Known rows, with every way that one mark hangs from another:
B{Q Y{L T}}: [  5 -10  -6  36  -7 -17  28 -43 -20  -4   3   7   3  29  41 -27  32 -13]
B{Y}: [-28  -7  -9  -6  -3  -4  23 -18   8  -8 -15  -7 -26  15  29 -22  15 -17]
D{Y{B L}}: [  1  10  31  41   7 -15  -5  23 -26  15   9  -1 -28  23  30  -2  -7 -16]
G{Y{B}}: [-17   3  21  -1  -3  26  -5  23  -4  34 -19  12 -18  26   4  -9   9   1]
G{Y{L{Q{B}} T}}: [ -8  -6   9  49 -15  12 -11  28 -12  18 -31  11  38  27   0 -17  17  18]
Y{B G T}: [ 10  29  69  51 -16  19  15 -28 -44  44  44  28 -13  36  22  43 -49  -2]
Y{L{Q}}: [ 20 -13   9  52  -8 -10  10   6  -9 -10 -13   7  43   4 -12   7  10  15]
L{Y}: [ -9 -15 -18  -8  -9   9  -5 -18  -9 -18 -30   1  25  10 -21  13   1  -4]
B{Y{L{Q}}}: [-14 -16  -3  30  -8 -11  30 -15   2 -14 -25  -1   4  18  20 -17  22  -6]
B{Y{G L{Q} T}}: [ -8   2  23  61 -22  -4  29 -29 -22   7  -3   9   5  37  32  -3  -3  -1]
Q{B{Y}}: [-38   1 -17  -6   7 -12  26   4  23  -9 -31  -5  13  -3  23 -26   4 -14]
G{Y{B{Q} L T}}: [  3  -2  33  38  -8  19  -4   7 -29  35  -2  23   6  41  12  -8  12   7]
D{Y{G L{Q{B}} T}}: [  7  25  25  84 -11 -22  -9  18 -38  22   2  -1  12  26  35  -2 -16   0]
Y{L T}: [ 12  -9  27  55 -10   2  -4  -7 -31  -4  23  15  23  26   7   8 -11   8]
G{Y{B{Q}}}: [ -5   5  14   1  -1  18  -1  12  -7  38 -19  14 -11  24   7 -14  20   0]
T{Y{B{Q} G L}}: [ 24  12  68  43  11   5  11   7 -36  27  15  -9   9  11  -9  10 -21  -3]
D{Y{G L}}: [  2  25  28  48   0 -17 -12  21 -30  25   7  -2 -23  26  31  -9 -18  -6]

Rows:
[-11  -6  18  32 -12  20 -18  22 -19  22 -12  13   9  38   6 -19   9  13]  G{Y{L T}}
[  6  17  64  22   8  14   5  13 -26  27  12 -18  -9   5  -9  15 -30  -7]  T{Y{B G}}
[ 18  18  56  24  10   8   8   3 -30  31  14 -16  -2   3  -6  10 -18  -7]  T{Y{B{Q} G}}
[ -1  -6  35  53 -16  22  -2  18 -25  29 -15  20  18  38   3   1  11  13]  G{Y{B L{Q} T}}
[ -4   5  23   9 -12  19  10 -29 -25  12 -13  18  11  24 -15  38 -29  -6]  L{Y{B G}}
[ 28  13  46  97 -26   0   9 -16 -44  21  18  23  44  30   4  28 -26  21]  Y{G L{Q} T}
[  8   8  13  49 -11 -13  32 -50 -30  16  11  14   0  38  45 -17  11  -9]  B{Q Y{G L T}}
[ -2  16  26  39  -2  -8 -13  11 -34  20  21  -5 -35  25  41   4  -9 -20]  D{Y{B T}}
[-20 -14  10  32 -10  -3  21 -23 -13 -10   1   4 -10  34  33 -17   8 -11]  B{Y{L T}}
[-36  14  -4   4   4  -9  30  -1  16   5 -26   0  10   3  26 -20 -11 -11]  Q{B{Y{G}}}
[ -5 -13  11  14 -15  19   1 -32 -30  -8  -6  13  21  25 -12  35 -13  -9]  L{Y{B T}}
[-19   5  22  26  -7  -2  30 -21  -8   9  -5   9 -19  33  30 -14  -8  -8]  B{Y{G L}}
[ 14  36  37  54  -5 -12  -6  -6 -48  43  29   4 -33  31  49   7 -18 -17]  D{Y{B{Q} G T}}
[ -7   5 -11  46 -15 -14  27  -4   6  -1 -35  -3  48  -5  10  -1  11   4]  L{Q{B{Y{G T}}}}
[ 18  20  86  79 -14  16  19 -24 -54  38  47  38   3  48  17  43 -53   5]  Y{B G L T}
[-22  12  17  25 -16   4  22 -34 -16  14   7   4 -24  34  41  -8 -10 -12]  B{Y{G T}}
[  6   8   7  29  -5 -17  37 -42 -15  15  -3  11  -6  28  37 -23  16 -10]  B{Q Y{G L}}
[ 27  -4  38  37   7  -5  26 -15 -24  12  18  25  10  17   5  16   0  -3]  Y{B{Q} L}
[ 35  22  75  82 -12   6  23 -37 -59  43  49  40  12  44  22  37 -36   4]  Y{B{Q} G L T}
[-11 -15   4  49 -17  -7  25 -23 -12 -13 -10   2   9  27  28 -11  18  -6]  B{Y{L{Q} T}}
[  9 -11  25  40   9  -6   0  35 -10 -10 -21 -29  46 -12 -24  -8   4   5]  T{Y{L{Q{B}}}}
